What can hang from each mark
j_843: j_747
j_482: j_190 j_672
j_960: j_498 j_747
j_71: j_747
j_498: j_482 j_747 j_960
j_747: j_672 j_960
j_672: j_482 j_960
j_190: j_747
j_846: j_482

Known rows, with every way that one mark hangs from another
[j_71 [j_747 [j_672 j_482 j_960]]]: [ 14  -4  38  -4   0  42  -1  31   1   2   1   3   8 -13  18 -17  -3  -8
  -3  -8   0  18]
[j_843 [j_747 j_672 [j_960 j_498]]]: [  2   5  56 -17   5  22 -14   7   9   4  18   4 -21  -5  26  -6  -4  14
   8  -5   2  10]
[j_482 [j_190 j_747] [j_672 [j_960 j_498]]]: [  6   7  12  -4   5   1 -23  30   7   2   8   4  20  11  17  20   5 -16
   6  13   3  21]
[j_71 [j_747 [j_672 j_482] [j_960 j_498]]]: [  4   2  72 -16   6  36   0  43   8   1   4   5   0 -12  40 -18  -3   9
   6  -4   1  16]
[j_747 j_672 [j_960 j_498]]: [ -1   5  50 -14   3  17 -14  19   5   1   7   2  -8  -7  25  -6  -1  12
   7  -3   0   9]
[j_498 j_960]: [  1  -2  -3   7   3   9   3  11  -2  -3   6  -2  21  -1 -16  -2  -4  -5
   0   0   0   6]
[j_482 j_190 [j_672 j_960]]: [ 14   7 -29   1   0  -1 -15  16   1   0   8   5  17   3   8  13   1 -20
  -7   4   0  15]
[j_482 j_190]: [  6   2 -11  -1   2  -8  -7   0  -1   5   1   2   6   3   8  12   2  -7
  -4   6  -3   7]
[j_71 [j_747 j_672 [j_960 j_498]]]: [  0   4  53 -17   5  32  -5  29   6   1   7   4  -6 -11  31 -20   0  18
   5  -5   2  19]
[j_843 [j_747 j_672 [j_960 [j_498 j_482]]]]: [ -6   3  50 -16   7  22  -8  24   8   8  13   7 -27  -5  -3  -7  -6  11
  11  -1   6   5]
[j_672 j_960]: [ 11   0   4   2   1  13  -8  12   1  -1   1  -1   9   0 -17  -1  -2  -9
   1  -7   3  10]
[j_747 [j_672 j_482]]: [ 2 -2 30 -3 -3 13 -2  7 -1  3  2  1 -3 -9 25 -3 -2 -6 -2  1 -3  0]
[j_498 [j_747 j_672 j_960]]: [  3   2  38  -4   1  15  -9  22   2  -4  11   0  -3  -8  16 -22  -2   1
  -7  -8  -3  10]
[j_482 j_672]: [ -3   4 -18   0   0  -6   1   1   1  -5   6   4   1  -1  13  -1   1  -3
  -4   6  -1  -2]
[j_960 [j_747 j_672]]: [ -3  -2  28  -4  -2   7 -13  -9  -2   1   3   4 -10  -7  14  -2  -1  -2
   0   5  -3   5]
[j_960 [j_498 j_482] j_747]: [-12  -1  20  -2   5   5  -2  30   4   4  -5   8  -1   7 -21   9  -2   2
  16  11   5   2]
[j_190 [j_747 j_960]]: [  0   4  50  -6   7  -1 -13   9   4  -1   4  -2  -3  -1  -3 -11   4  -9
  10   1   4   4]
[j_747 j_672 [j_960 [j_498 j_482]]]: [-10   3  44 -12   4  19  -9  33   4   5   4   4 -13  -7  -2  -6  -2   7
   9   0   5   4]
[j_846 j_482]: [  3  -2 -13  -2   1  -1  -3   8  -3   1   2   2  -3   7 -12  -8  -4  -1
  -1   5   7  -7]
[j_482 j_190 [j_672 [j_960 j_498 j_747]]]: [ 11   7  -1  -3   4   3 -23  30   7   0   6  11  21   9  10  20   0 -14
   5  10   0  23]
[j_846 [j_482 j_190]]: [  8   0 -26  -3   3 -10 -11   7  -4   6   3   5   5  11  -1   1  -2  -7
  -5  10   5   0]
[j_747 j_672]: [-3 -1 16 -4 -5 10 -7 -6 -3  3  3  0 -8 -8 18 -3  0  2 -3  0 -2  2]
[j_960 j_498 [j_747 j_672]]: [ -7   0  42  -7  -1  13 -14   9   2   2   3   6  -6  -1  21   4  -1   8
   9   8  -2   8]
[j_960 [j_498 j_747]]: [ 0  0 13  1  2  9  2 35  5 -4  3  1 14  9 10 -2 -1 11  2  2 -3 10]
[j_747 [j_672 [j_482 j_190]] [j_960 j_498]]: [ 10   5  54 -13   6  14 -17  33   6   6   7   5   4  -5  42   7  -2  -3
   3   3  -2  14]

Rows
[-10   2 -14   6   8 -10  -6  23  -1   2   7   5  23   6 -21   8   3 -26
   1  20   1   6]
[j_498 [j_482 [j_190 j_747] j_672] j_960]
[  7  -1  36 -10   0  43  -7  31   4   3   3   2   7  -6  15 -12  -1   9
   4  -5   2  24]
[j_71 [j_747 [j_672 [j_960 j_498]]]]
[ 15   2  42  -4   4  12 -13  36   3   0  10   4   9  -7  34  -6  -2 -13
 -11  -2  -7  17]
[j_498 [j_747 [j_672 [j_482 j_190]] j_960]]
[ -5   5  30 -14   5   9 -17  35   4  10   5   6  -7  -3   6   6   0   0
   5   5   3  10]
[j_747 j_672 [j_960 [j_498 [j_482 j_190]]]]
[ 13  -1  22  -6  -1  26 -14  -3   2   6  14   2 -12  -6   2  -4  -5  -5
  -1  -9   2  13]
[j_843 [j_747 [j_672 j_960]]]
[  1  -1  59  -7   1  25 -23  21   4   5   5  -2   6   0  10   2   3  -3
  12   4   4  16]
[j_190 [j_747 [j_672 [j_960 j_498]]]]
[  5   3  37 -14   6  -2 -30  15  -2   7  11   3  -9   1  13 -12   2 -13
   1  12   6   5]
[j_846 [j_482 [j_190 [j_747 j_672 j_960]]]]
[ 20   0  21   3   5   9 -17  21   3   4  -1   7  19   2  -3  13  -4 -28
   2   4  -1  18]
[j_672 [j_482 j_190] [j_960 j_747]]
[ 22   0   8   3   3  10 -10  26   3   5  -1   2  22   1  -1  13  -3 -23
  -2  -1   0  15]
[j_672 [j_482 j_190] j_960]
[-13  -3  21  -2   0  18   0  44   2   3   3   3   0   3   0  -6  -2  11
   1   5   0   6]
[j_960 [j_498 j_482 [j_747 j_672]]]
[  5   6  40 -14   9  13  -6  15  12   2  14   4 -14   3   8  -2  -5  12
  11  -5   4   9]
[j_843 [j_747 [j_960 j_498]]]
[  0   2  15  -4   3   7 -13  36   0   4   8   6  -2  -4  -3 -11  -1  -9
  -9   1  -2  13]
[j_498 [j_482 j_190] [j_747 j_672 j_960]]
[ -2   6  -4  -2   4 -19 -15   3   1   1   7   5   6   7  22  12   8 -17
   0  18  -2   5]
[j_482 [j_190 j_747] j_672]
[ -6   2 -27   8   7  -6  -5  23  -1  -1   8  11  20   4 -25  10  -2 -24
  -1  18   0   9]
[j_498 [j_482 j_190 j_672] [j_960 j_747]]
[ -2  -5  -8   9   3  14  -4  34  -5   3   9   3  23  -1 -17  -5  -4 -13
 -11   6  -5  15]
[j_498 [j_482 j_190] [j_747 j_672] j_960]
[ 15  -1  52  -8   3  38 -10  25   8   7  12   4  -2  -2  20   3  -8  -1
   7  -5   2  15]
[j_843 [j_747 [j_672 j_482 [j_960 j_498]]]]
[  3   3  67 -12   4  22  -9  35   6   2   6   2  -1  -9  32  -4  -3   4
   8  -2   0   7]
[j_747 [j_672 j_482] [j_960 j_498]]
[  2  -4   9   4  -2  27  -6  39  -1   1   5   1   4  -3 -27 -13  -3  -9
  -6  -5   1  12]
[j_498 j_482 [j_747 [j_672 j_960]]]
[  0   8 -16   1   7  -8  -5  45   5  -3  11   9   7   2  -3  -5  -1 -13
  -9   6  -1   9]
[j_498 [j_482 j_190 j_672] [j_747 j_960]]
[ 7 -1 32 -2  2 14 -8 39  3  4  6  5 17  4 43  6 -1 -1 -6  7 -8 17]
[j_960 [j_498 [j_747 [j_672 [j_482 j_190]]]]]
[ 13   5 -29  -6   3   3 -19  42   3   3   9   9  20  15   5  10  -3  -9
  -1  11   8  12]
[j_846 [j_482 j_190 [j_672 [j_960 j_498]]]]
[ 5  5 -3 -2  1 13 -7 33  6 -3  7  4 14  5  8  8 -1 -2  5  1  4 13]
[j_482 [j_672 [j_960 j_498]]]
[  8   2  47  -9   2  16 -32  22   3   9   5   1  12   4  19  13   4 -10
   8   8   1  23]
[j_482 [j_190 [j_747 [j_672 [j_960 j_498]]]]]
[ 13   7 -15   1   2  -2 -21  13   3  -1   7  10  15   3   3  12   0 -25
  -3   8   0  18]
[j_482 j_190 [j_672 [j_960 j_747]]]
